Each row comes from the steps of one path. Every step used is in the known rows, and no mark comes twice. Write the path behind each row, first mark first.
Known rows
nevug > fove: [ -1   3  -5   9  11   6  -4  -1   4  -5  -8   8  -4 -12  -3  14   0 -22
  -3   7  15  -8  11  12  -6   7   6 -17   3  10  -7  12  17]
fove > sigin > getar: [  6   7   4  -2   9  10 -13  15  -3  -1  -9  10  -7 -14   4   8  10 -21
   6   2   6  -7  -2   0   5  25   1 -12  12   9 -12  -7   8]
sigin > fove > tife > getar > bulo > fimi: [-15   4   8   8   1   6   4 -10  12   6  -1   0   0 -17  13  19   8 -20
  -9 -11  25   3   0  -7 -22   3  18 -22  -4   6  -9  11  30]
pezer > sigin > fove > nevug > getar: [ -4   4  10  -6   7   2   1   4  15 -11  -3  12  11  -4  16  11  -1 -19
 -10   4  17 -16  13  10 -15  14  14 -22   7  11 -11   5  23]
pokan > tife: [  3   9   2   5  -5  10  -5   5   1  10  -4  -1   8  -7   7  20   3 -13
  -4   0  19  -5  12  11 -13  16   1 -21  -2  11  -3   0  26]
bulo > fimi: [  0  11  -1  10   3   3   4   4   6  -4 -10   3   2   6  -1  17   9  -9
  -1  -6  -4  -8  14  -2 -16  11   9 -12  -7   5  -2   0  23]
tife > fove > nevug > getar > bulo > kulap: [ -3   8   0  -2  17   8 -10  -2  -2   0   9  20   2 -13   7  14  10 -18
  -5  -5  22  -8  11   1  -2  11  -5 -19   8  21   4   4  13]
fimi > migul: [  7   3  -4   7  10  -7  -5  -2  -6  -9 -12   1   6   6  -5  14  12 -18
  -1  -7   5   2   9  11 -14   3   1 -10  -1   4 -10   6  11]
fove > tife: [ -4   6   7  10   2   2  -6   7   1   3  -9   8   1 -14  15  20  13  -9
  -1 -10  18  -5   0   0 -15   9   6 -18  -4   7  -4  -1  28]
pokan > tife > getar: [ -3   5   6   4  -4  15  -6   6   3  15   2  -2   4 -10   8  20   3 -19
  -8  -3  22  -4   4   3 -13  12   1 -25  -8   8  -6   1  30]
tife > fove > sigin: [  7   5  -3   4   6  11  -2  -2   4  -3   0  10 -13 -14  -7   5   4 -12
   3  -1   8 -13   5   7   5  14   2 -14  14  24   0   4   5]
getar > tife > fove: [ -5   7  -7   4  12  18   2 -10   9  -7   7   5   3  -3  -2  15   4  -9
 -12  -3  22 -18   5   5  -1  12   2 -12   3  16  -3  14  22]
pezer > sigin > fove: [  4   4   4   6   5   2   9  -2  20 -11  -4   6   7  -5   8   6  -4 -15
  -8   5  11 -18  16  11 -15   6  18 -20   6   9 -18  10  21]
pezer > sigin > fove > tife > getar: [ -5   2  11   8   3   5   5   1  21  -5   0   5   5 -13  17  10  -3 -20
 -10  -3  19 -16   5   1 -18   2  18 -26   0   7 -18   9  27]
getar > bulo: [  3   8  -3   6  17  -4  -4   2   4   0   5  -3   0  -8   5  18  12 -14
  -9  -5  16  -3  12  -1  -9   8   5 -17   6  -1 -17   6  18]
pezer > sigin: [  8   7   3   9   9   0   2  11  15 -12  -1   4   6   0   9  10   0 -13
  -6   1   5 -22  16   5 -11   8  10 -20   3   4 -18   2  20]
nevug > getar > tife > fove > sigin > pezer: [ -8   2   3  -3  19  23  -3   9   3 -15  17  10  -3  -3  10  19  14 -15
  -5  10  24 -17   4   4   0  26  -4 -14   7   8  -4   7  13]
fove > tife > getar: [-11   1  10   9   2   8  -8   8   3   8  -2   7  -3 -17  17  20  12 -15
  -5 -12  20  -3  -7 -10 -14   5   5 -23  -9   4  -7   0  33]
kulap > bulo > fove > nevug > getar > tife: [  0  15  -6   1  15  -3 -17   5   5  -4   5   0  14  -1   6  12  14 -21
  -5  -1  32  -3   0  -8  -6  13  -8 -14  14  18  -7   9  26]
pokan > tife > fove > nevug: [  2  12   0  -2  -5  14  -7  -5   0  14  -4   9   6 -11   3  18   0 -15
  -4  -8  26  -7  10  15  -5  16  -4 -23   5  22   8   1  22]
bulo > fove > nevug > getar: [-12   7  -2  -6  11  -4 -12   7   2   1  -3   8  10  -6   5  10  12 -17
   6   4  19   0   7  -6 -13  11  -3 -13   6  17   1   3  30]
migul > fimi: [ -3  18   5   6   8  13   9  12  -6  -8  -1   5 -14  -7   9  10   5  -1
  -5  -4  12   1   6   3 -14  13   5  -5  -4  14  -1  -3  22]
kulap > bulo > fimi: [ 14  17  -5  16   4  -1  -4   3   5  -4  -6  -2   5   6   0  17  12 -12
  -4  -9   8  -6  10  -1 -11  10   2 -13   4   9  -7   3  18]
fove > sigin > getar > bulo > fimi: [  5  13   2   0  15   5 -10  14   2  -2  -2   3  -7 -13   5  12  12 -27
   1  -4   7  -5   1  -9   4  25   5 -14  12   4 -16  -5   6]
bulo > fove: [ -3   7  -9   8   7  -3  -2   0   8   2  -4  -1   6  -6  -6   4   8 -12
  10   5  11  -2  11  -5 -14   2   2 -10   5  15  -8   9  26]
pokan > tife > getar > nevug: [ -5   8   8  -6   2  13  -5   8   4  17  10  -3   3  -8  11  26   0 -22
  -9  -3  25  -9   6   6 -13  11   4 -29  -7   7  -6   0  36]
pokan > tife > fove: [  5   8  -3   6  -4  18   0  -8   4  11  -1   1   4 -12   0  17  -1 -11
  -2  -3  23  -9  14  15  -7  12  -2 -20   2  20   3   6  21]
pokan > tife > fove > nevug > getar > bulo > kulap: [ -2  12   4   1   6  13 -12   0  -2  10  12  10   9 -15  10  20   4 -23
  -9  -5  33  -7  12   5  -5  16  -5 -26   5  23   5   0  17]
nevug > getar > tife: [-15  -1   4  -4  18  14  -3  10   3 -13   9   1   7  -1  15  23  12 -11
 -13   9  22 -13   7   2 -10  22  -2 -12  -3   5  -6   5  28]
sigin > getar: [  4   5  -4  -1   9  14  -5   4  -4   5 -14  11   4 -10   7  15  10 -15
   7  -1  11  -5   9   5  -3  14  -3  -7   1   0 -13  -1  20]
kulap > bulo > fove: [ 12  14 -11  14   9  -6  -9   0   7   1  -1  -5   8  -4  -4   5  11 -15
   5   0  20  -1   8  -4  -9   2  -4 -12  13  16 -12  11  21]

Which path is each row?
[-14   4   0  11   5   1  -7   3  10   9   0  -1   3 -17   5   9  10 -19
   6  -4  21   1  -4 -18 -16  -3   3 -18  -2  12  -8   8  34]	bulo > fove > tife > getar
[  2  12   1  -4  16  15  -2   2  15  -8   1  13  12  -4  11  12  -3 -23
  -9  -5  21 -26   6   3   3  15   2 -18   8   7 -16   3  20]	pezer > sigin > getar > tife > fove > nevug
[ -4   7  -3  -3  15  20  -4   3   1  -1  -5   7   9  -5   8  18   9 -17
  -3  -1  21 -11   1   1   0  20  -2  -8   0   0 -15   3  24]	sigin > getar > tife
[  2   9  -4  -3   5   8  -6  -8   0   3  -7  19  -1  -8  -1  12   6  -9
  -1 -10  15  -9   9  11  -2  10  -1 -16   9  21   8   4  17]	tife > fove > nevug
[-13   7   7  -9   7   1  -3  -4   4  -2  -5   9   7  -6  12  19  10 -19
  -9  -1  22   2  10   4 -19  17  12 -17   6  11   0   7  24]	sigin > fove > nevug > getar > bulo > fimi
[-15   6   1   3  10  -1  -5   5  10  10   7  -1   2 -16   7  14   7 -22
   6  -5  24  -3  -3 -15 -17  -4   6 -22  -2  13  -8   6  39]	bulo > fove > tife > getar > nevug
[ -4   8  -3   2  13  16  -2  -3   9 -10   9   4  -4  -6  -3  11   4 -14
 -11  -2  20 -20  -2   1   5  20   4 -15  11  21  -3  10  14]	getar > tife > fove > sigin
[ -6   7   9  -5   5  13 -10  11   6  12  11  -2  -6 -15   6  23  -6 -34
  -9   2  28 -11   0   5  -5  14   7 -33   0  13  -6   2  27]	pokan > tife > getar > nevug > fove > sigin
[  7   9   0   1  -2  22  -6  -2   1  11  -1   4  -2 -20   1  14   0 -19
   3  -1  22  -9   6  11   4  21  -4 -19   9  22   0  -1  11]	pokan > tife > fove > sigin > getar
[ -8   3   7   6  -2   6   2  -9   6   3 -13   8   4 -18  12  15   8 -11
  -1  -4  23   0   4   8 -20   7  16 -16   1  14  -5  10  28]	sigin > fove > tife
[  6  10  -4   5  20   1   0   6  18  -4   4  -1   9 -10  10   8   1 -26
   0   1  16 -15  15  -7  -4   4   4 -18   9  -2 -29   5  18]	pezer > sigin > getar > bulo > fove
[-12   4  12  -1   8   6  -6  11   4  10   5   6  -4 -15  19  27   9 -19
  -5 -13  24  -9  -6  -6 -15   4   9 -27  -9   3  -8  -1  37]	fove > tife > getar > nevug
[ -1  11  -4  -6  15   0  -9  11   6   3   1   2  -2 -14  -3   4   7 -26
  15   6  13  -6   2  -8  -1  13   3 -14  15  17 -12   0  19]	bulo > fove > sigin > getar > nevug
[ -7   4   1  13   9   5  -7   1   4  -2  -9   9  -4 -20   6  19   2 -24
  -3  -1  24  -6   2   6  -9   6   7 -22   1  11  -5   8  22]	nevug > fove > tife
[ -4   5  -1  -7  15   8  -8  -5   1   0   5  14  -1 -11   7  18   9 -13
  -5  -6  23  -7  11   7  -2  13  -4 -16   9  17   4   5  16]	tife > fove > nevug > getar > bulo
[-16   3   8 -13   7   9  -5  -4   3  -5  -5  13  11  -5  14  17   8 -16
 -12   4  29  -4   4   9 -14  21   9 -16   6  15   1  10  29]	sigin > fove > nevug > getar > tife
[  7  10   3  -6  19   6   3  13  14  -4   2   7   7  -5  14  17  -3 -22
  -1   0  12 -25  15   8  -5   9   8 -21   3  -2 -23  -3  24]	pezer > sigin > getar > nevug
[ -9   6  10  -7  11   4   1   3  18 -15   2  10  13  -1  17  13  -1 -21
 -17   4  23 -20   9   8 -13  17  14 -23   7  11 -12   8  26]	pezer > sigin > fove > nevug > getar > tife
[  9  16  -8   7  14   2 -15   5   8  -3   4  -5   6  -8  -3   4  11 -26
   3   1  25  -5  -5 -11   4  15  -5 -11  21  19 -17   7  15]	kulap > bulo > fove > sigin > getar > tife
[ -2   8   3  -6  -1  17  -8  -2  -1  10   0   9   6 -12   8  22   2 -15
  -4  -3  28  -7  11  14  -6  20  -7 -22   3  21  10   0  23]	pokan > tife > fove > nevug > getar
[-11   1  -3   0  23   0  -4   7   6  -5  13  -6   4 -11  10  17  13 -16
  -2   8  22   0  15  -7 -13   9  -3 -12   5   5 -12   8  23]	nevug > getar > bulo > fove
[  0   9   3  -4  13  14 -12  14   1  -5  -2   8  -3 -11   6  12  10 -23
  -2   1  14 -12  -7  -4   8  29   2 -12  12  10 -13  -3  11]	fove > sigin > getar > tife
[ 11   7  -2   5   7  15  -2   1   2  -4   4  18 -13  -8  -6   7  11 -13
  10   1  10 -12   6  10   4  16   2 -16  15  13  -4   6   0]	tife > fove > sigin > pezer
[  1  10   5  -1  20   7   0  11  15  -5   1   9   4 -15  17  21  -6 -31
  -2   0  22 -25  10   7  -4   6  10 -26   3   1 -22   0  24]	pezer > sigin > getar > nevug > fove > tife
[  3  11  -4  16   6  -2 -12   2   8   6   3  -5   6 -12   5  10  13 -21
   3  -8  28   2  -4 -14 -11  -1  -3 -17   7  15 -13   9  27]	kulap > bulo > fove > tife > getar
